Known rows, with every step that occurs:
P/M: [ 1.202  1.534  0.093  0.495  1.909  1.122 -0.426 -1.242  2.350  3.067
 -1.858 -0.978  2.159  1.266 -1.488  1.557  0.086  0.157  2.074 -0.490
 -1.183 -0.628  1.810 -1.504 -0.498  0.161]
T/K/D/L/M/P: [-0.759  1.019 -5.050  7.978  2.551 -0.669 -6.224  2.066  1.386  0.537
 -1.802  0.929 -1.727 -1.138  0.593  4.165 -2.165 -1.835  0.809  2.092
  0.307 -3.562  5.119 -4.172 -0.212 -0.936]
L/D/P: [-2.132  0.121 -1.662  0.670  2.104  1.182 -1.452  1.091  0.863 -0.684
 -3.026  1.793 -0.201 -0.820  0.665  3.457 -1.111 -0.601 -1.475  2.166
  1.120 -0.919  4.673 -4.096  0.019  0.132]
Z/D/Y: [ 2.297  0.337  0.950  0.773  2.852  0.871 -2.329  1.064 -1.643 -2.847
 -1.794  0.872 -1.423 -0.103 -0.908  1.933  4.376 -1.490 -0.288  2.357
 -0.468  2.711  3.072 -1.305  3.615 -1.627]
Z/D/W/T: [-2.053  1.263 -2.174 -3.902  0.430 -5.315 -3.887  0.744  2.116 -0.508
 -1.746  2.333 -2.136 -1.300 -0.586 -0.782  3.640 -3.222 -1.005  4.070
  1.299 -0.036  3.063 -0.060  3.013 -2.881]
T/K/C/L/D: [ 1.555 -0.704 -5.511  6.125 -1.065 -0.219  0.944 -0.502  2.434 -0.993
 -3.189 -1.098  0.424  1.695  4.632  2.093  1.669  0.264  1.881 -0.395
  1.594 -0.463  5.242 -7.832  1.064  1.116]
K/D/P: [-2.903 -0.557  0.046  1.632  1.495  0.595 -2.183  2.197 -1.980 -1.306
 -0.035  1.821 -0.191  0.408  0.040  2.267 -1.152 -1.038 -2.822  2.978
  0.461 -0.532  3.622 -4.024  0.588 -2.590]
B/D: [-0.571 -1.121  1.735 -1.103 -0.294 -0.758  1.548 -0.472  1.070  1.191
  0.190  0.370  0.566 -1.955 -0.511  0.729  0.768 -0.100 -1.077  1.634
 -2.327  2.450  2.696  0.568 -0.862 -0.105]
W/T/K: [ 1.817  3.218 -3.810  2.401 -1.022 -3.878  2.059  1.653 -1.162  1.242
 -0.534  0.646  0.041  0.715  0.737 -1.800 -1.742 -3.745 -1.040  1.450
  3.117 -0.556  3.240  0.738  3.431  1.847]
K/D/P/M: [-1.426  0.915  0.088  1.986  3.298  1.488 -2.430  0.954  0.476  1.799
 -1.809  0.731  2.061  1.752 -1.594  3.660 -0.931 -0.729 -0.345  2.198
 -0.881 -1.100  4.822 -5.245  0.053 -2.255]
K/T: [-2.286 -1.985 -0.389  2.050 -1.492  0.943 -1.124 -0.411  0.791  0.666
  0.799  0.860 -0.154  1.932  2.300 -0.583  1.247 -1.133  1.745 -0.948
  1.948 -1.106  0.493 -0.967 -0.324 -2.659]
L/D/K/C/Y: [ 2.052 -1.020 -1.996  1.221  1.134  3.142 -0.421  2.014 -3.953 -2.149
 -0.448 -2.008 -2.125  2.933  1.918  3.594  2.025 -0.476 -1.728 -0.241
 -0.119 -0.164  3.429 -5.143  1.665  0.336]
K/C/Y: [ 2.679 -1.248 -0.626  0.341  0.558  3.340 -0.334 -0.136 -2.377 -1.071
  1.395 -3.256 -1.239  4.250  0.697  1.125  1.768 -0.649 -0.554 -1.055
  0.551 -1.004  0.895 -1.595  0.672 -1.474]
K/D/B/M: [-3.446  1.974  1.852  1.609  0.891 -0.058 -1.428  1.081 -2.393  0.483
 -3.656 -1.305  3.005 -3.322 -0.146  5.498 -0.285  1.113  0.405  3.211
  0.371  1.665  2.266  1.812  0.664 -4.976]
B/M/P: [-1.567  1.955  1.036  3.376  2.466  2.099 -1.750 -0.940  1.741  3.529
  0.536  0.218 -0.146 -3.725 -1.094  4.401 -0.014  3.449  1.858 -0.043
 -0.483 -0.742  0.450  0.760 -2.373 -2.489]
Z/D: [-0.812  0.974  0.078  0.711  0.539 -0.818  1.016  0.591  0.568  0.391
 -1.717  2.088 -1.960 -0.738  0.331  0.656  4.410 -0.422  0.908  2.141
 -1.319  1.484  3.628 -1.240  0.071 -1.597]
C/L/D: [ 1.036 -0.928 -4.044  3.297 -1.658 -0.348 -0.084  0.687  3.378 -1.167
 -4.192 -2.063  1.284 -0.258  2.611  2.572  1.482  0.559  2.429 -0.906
  0.734  0.878  2.276 -6.178 -0.569  0.701]
Z/D/W/T/K/C: [-1.255  1.302 -3.659  0.591  1.142 -4.178 -1.822 -0.939  0.761 -0.356
 -0.287  3.202 -3.010  1.462  1.985 -1.204  3.594 -3.088 -1.331  4.145
  1.886 -1.723  6.288 -2.153  4.544 -1.988]
T/K/C/L/M/P: [ 1.090  0.803 -6.088  9.020  2.292  2.264 -2.278 -0.793  2.764  0.723
 -0.871 -0.037 -1.386 -0.039  2.300  2.228 -0.426  1.906  3.655 -1.696
  1.909 -4.741  2.051 -5.285  0.714  0.008]
W/T/K/D: [ 0.638  1.488 -3.083  3.887 -1.648 -4.866  1.716  3.111 -2.656  0.080
 -0.501  1.010  0.057  1.475  1.547  0.371 -0.080 -4.621 -0.722  3.430
  1.951  0.947  5.235 -2.668  2.946 -1.527]
M/P: [-0.049 -0.160 -0.855  2.480  1.660  1.807 -2.455 -1.459  1.134  1.994
  1.563  1.513 -0.785 -2.255 -0.048  0.907 -0.924  1.250  0.070 -0.795
  0.032 -1.518 -0.010 -2.725 -1.553 -0.882]
L/C: [ 0.208  0.841 -2.989  1.065  0.622 -0.530 -0.064  0.194  0.632 -1.250
  0.577 -0.788 -3.514 -0.097  2.064  2.446  0.144 -0.423  1.496 -0.634
  0.548  1.047  1.077  0.806  1.160  1.091]
B/M: [-1.677  2.302  2.012  0.839  0.947  0.291  0.914  0.550  0.712  1.755
 -1.013 -1.344  0.723 -1.640 -1.068  3.794  1.066  2.544  1.996  0.873
 -0.568  1.007  0.480  3.760 -1.036 -1.679]
B/D/L/M: [-1.864 -0.015 -1.978  0.302  1.492 -1.472 -4.444  2.127  3.485  0.273
 -3.319 -0.686 -1.481 -1.987 -0.566  3.193 -0.185 -0.739  0.976  1.966
 -1.641 -1.274  3.531  1.685 -0.142  0.200]
L/M/P: [-0.398  0.643 -2.464  3.522  3.228  1.902 -2.856 -0.131  2.157  1.354
 -1.055  1.187 -1.669 -2.410 -0.500  3.532 -0.328  1.117  3.307 -0.174
  0.336 -3.471  0.368 -1.183 -1.040 -1.459]
T/K/D/B: [-0.502  1.290 -1.604  4.181 -0.143 -1.305 -0.829  0.660 -4.636 -1.414
 -2.955  0.226  3.222 -1.262  1.130  1.279 -3.213 -3.348 -2.919  3.646
  1.785  0.661  4.689 -2.314  2.826 -1.196]

Rows:
[ 0.152 -0.036 -3.732  3.348 -0.818  0.100 -0.809  2.919 -0.448 -1.946
 -3.107 -0.571  0.052 -1.261  2.532  2.429  0.178  2.029 -0.643 -1.243
 -0.115  0.911  2.004 -6.982  1.108  2.960] -> C/L/D/K
[-0.389  0.304 -6.464  4.581  2.140 -1.570 -5.021 -1.099  4.812  0.770
 -0.948  0.775 -1.267 -2.140  1.274  1.714  0.104 -0.388  1.361  1.363
  1.751 -3.792  4.130 -4.141  2.306 -1.343] -> B/D/W/T/K/C/L/M/P
[ 1.508  0.266 -7.037  4.714 -1.839 -2.505  0.783  0.712  2.602 -0.061
 -3.662 -0.640 -0.029  1.721  5.074  1.248  2.067 -0.931  2.291 -0.123
  3.330 -0.729  5.155 -7.041  2.773  0.427] -> W/T/K/C/L/D
[ 0.279  2.049 -5.025  0.775 -0.341 -5.673 -1.559  0.601  1.307 -0.707
 -2.754  1.095  0.231 -0.174  0.456  0.475 -0.833 -5.591 -1.854  4.183
  2.947 -0.468  5.907 -1.742  3.466  1.325] -> L/D/W/T/K
[ 4.038 -1.489 -2.844  2.933  0.806  1.440 -3.214  1.291  0.732 -4.224
 -4.001 -2.754  1.488  0.233  1.085  3.616  1.762 -0.548  1.008 -0.650
  1.319  2.527  1.984 -5.825  3.084  0.448] -> C/L/D/Y
[ 0.465  2.582 -3.876  0.179 -0.035 -5.123 -2.055  0.339  0.124 -0.472
 -0.400  0.794  0.119  0.171 -0.573 -1.974 -2.161 -4.996 -2.938  3.185
  3.105 -1.249  3.459  0.657  3.955  1.384] -> D/W/T/K
[-0.772  1.571 -1.448  1.124  3.867  2.002 -1.805 -0.272  3.061  2.496
 -4.456  0.723  2.014  0.471 -1.051  4.667 -0.824 -0.470  0.807  1.552
 -0.131 -1.512  6.000 -5.278 -0.461  0.092] -> L/D/P/M
[ 0.747  0.430 -4.625  5.922  1.974  2.214 -3.460  0.295  3.633  0.612
 -1.688 -0.927 -0.608 -2.027  0.618  2.831 -0.470  2.481  4.136 -2.280
  1.202 -3.548 -0.729 -3.737 -1.005 -0.636] -> C/L/M/P
[-2.960 -1.125 -0.533  2.389 -0.906  1.377 -1.696  1.569 -2.295 -0.354
  1.531  1.902 -1.091  1.037  2.578 -0.438  0.338 -0.037 -0.798 -1.208
  1.212 -1.127  0.653 -2.238  1.295 -0.601] -> D/K/T
[-1.744 -1.236 -0.123 -1.028 -0.148 -1.641 -4.617  0.672  2.702  0.921
 -0.535 -0.460 -0.260 -2.045 -0.121  0.412 -1.191 -0.359 -3.028  1.163
 -2.221  1.105  3.423 -0.003 -0.610  0.794] -> B/D/L
[-2.576  2.634  0.648  2.650  3.099  2.586 -3.681 -1.690  0.089  3.067
 -1.749  0.167  1.917 -5.926 -0.928  4.494 -2.278  3.266  0.270  0.638
  0.890 -1.151  0.357  1.361 -0.768 -3.091] -> D/B/M/P
[-1.250 -0.115  1.467 -0.563  0.396 -0.236  0.859  1.772 -2.435  0.078
  0.850  1.617 -0.747 -2.775 -0.293  0.715 -0.525  1.234 -3.862  1.037
 -2.999  2.411  2.586 -0.945  1.017  2.247] -> B/D/K
[ 3.422  2.038 -7.353  4.263 -0.924 -3.067 -3.387  5.003 -2.390 -2.134
 -0.121 -4.796 -3.354  3.474  1.963  3.319 -1.664 -6.586 -2.032  1.189
  2.620  1.054  6.056 -1.372  3.522  1.065] -> W/T/K/D/L/C/Y
[ 0.482  0.282 -6.016  2.676 -0.877 -2.773 -3.489 -0.765  2.282 -1.473
  0.070 -1.139  0.104  2.160  2.662 -2.432  0.110 -1.014 -1.072  0.059
  3.518 -2.571  2.026 -4.345  4.400  0.336] -> D/W/T/K/C/L
[-1.174 -0.889 -3.496  5.161  2.770  2.858 -3.180  0.347  1.880  0.700
 -0.249  1.007 -2.277 -2.919  1.987  3.310  0.767  4.468  1.561 -1.640
 -1.133 -2.788  1.775 -5.785  0.440 -0.491] -> B/D/K/C/L/M/P
[-3.080 -1.674 -1.845  2.925 -0.991  0.800 -1.039  1.852 -0.951 -0.605
 -1.319  2.222 -1.147  0.613  3.752  2.345  1.722 -0.816  0.293 -0.106
  1.307 -0.315  3.330 -4.879  0.639 -0.816] -> L/D/K/T
[-2.255 -0.759 -1.936 -3.109 -0.617 -5.575 -4.714  1.498  0.362 -1.503
 -0.429  1.024 -0.405  0.107 -0.046  0.242  1.291 -4.067 -1.684  4.161
  1.623 -0.007  1.968 -1.740  2.856 -4.303] -> K/D/W/T
[-1.500  2.058 -2.983  3.668  0.711 -2.641 -0.545  3.653 -2.930 -0.261
 -0.435  2.480 -0.037  0.981  0.461  0.780 -2.599 -3.978 -3.599  4.261
  3.027 -0.993  6.218 -3.591  3.289 -1.041] -> W/T/K/D/P
[-1.722 -0.680 -4.382  2.383  0.201 -2.454 -5.541  2.552  0.936 -2.261
 -0.127 -1.252 -4.066  0.503  3.159  3.946 -0.064 -1.841 -0.242  0.969
 -0.343  1.059  3.724 -2.260  1.078 -0.805] -> K/D/L/C
[-1.189 -0.794 -3.192  3.127  1.178  1.212 -0.771  1.932  1.355 -1.476
 -1.965 -0.711 -1.602 -0.459  2.338  2.711  2.018  3.445  2.143 -1.026
 -0.970 -1.603  1.773 -3.282  2.085  0.300] -> B/D/K/C/L/M
[ 2.214 -0.302 -4.464  2.704 -0.099  0.088 -4.829  3.607 -1.500 -3.171
  0.208 -5.278 -3.429  2.931  1.353  4.694 -0.425 -3.796 -1.294  0.188
  0.173  1.465  3.704 -1.986  0.853 -0.241] -> K/D/L/C/Y
[ 0.621  2.648 -6.472  4.714  2.423  0.015 -1.331  0.281  3.761  2.674
 -4.660  0.179  1.939  2.592  2.152  2.746 -0.624 -0.915  1.188  0.550
  3.097 -3.098  7.792 -8.276  3.070  0.685] -> W/T/K/C/L/D/P/M
[ 1.326  1.893 -7.050  2.817 -1.497 -5.401 -2.385  1.013  2.711 -1.299
 -3.414 -0.850  1.290  0.051  1.335 -0.143 -1.024 -4.358 -1.120  2.298
  3.732 -0.498  5.006 -4.089  3.530  2.047] -> C/L/D/W/T/K
[ 0.353  1.471 -7.187  3.568 -1.022 -1.719 -1.439 -0.040  0.252 -0.706
 -6.096 -0.680  2.459 -1.174  4.924  1.098 -1.104 -1.486 -0.075  0.720
  4.896 -1.310  4.894 -5.349  4.847 -0.296] -> W/T/K/C/L/D/B
[-0.812  0.211 -4.810  0.529  0.591 -3.991 -1.899 -1.049  1.381 -0.707
 -1.612  2.013 -1.512  1.604  2.889  0.721  1.560 -3.663 -0.964  3.698
  2.772 -2.083  6.212 -3.693  3.959 -0.961] -> L/D/W/T/K/C
[ 0.115 -0.530 -4.609  1.715 -1.143 -3.322 -2.337 -1.155  2.929 -0.642
  0.222 -0.864  0.392  0.566  2.329 -1.852  0.470 -1.004 -1.902  1.118
  1.756 -0.608  4.052 -3.870  3.713  0.192] -> B/D/W/T/K/C/L
[ 4.487 -0.148 -5.826  4.563  0.565 -0.736 -2.172  1.418 -0.071 -3.170
 -3.505 -1.444  0.223  2.060  3.370  2.279  2.135 -2.308  0.804  0.185
  3.926  0.696  4.674 -6.618  6.459  0.133] -> W/T/K/C/L/D/Y
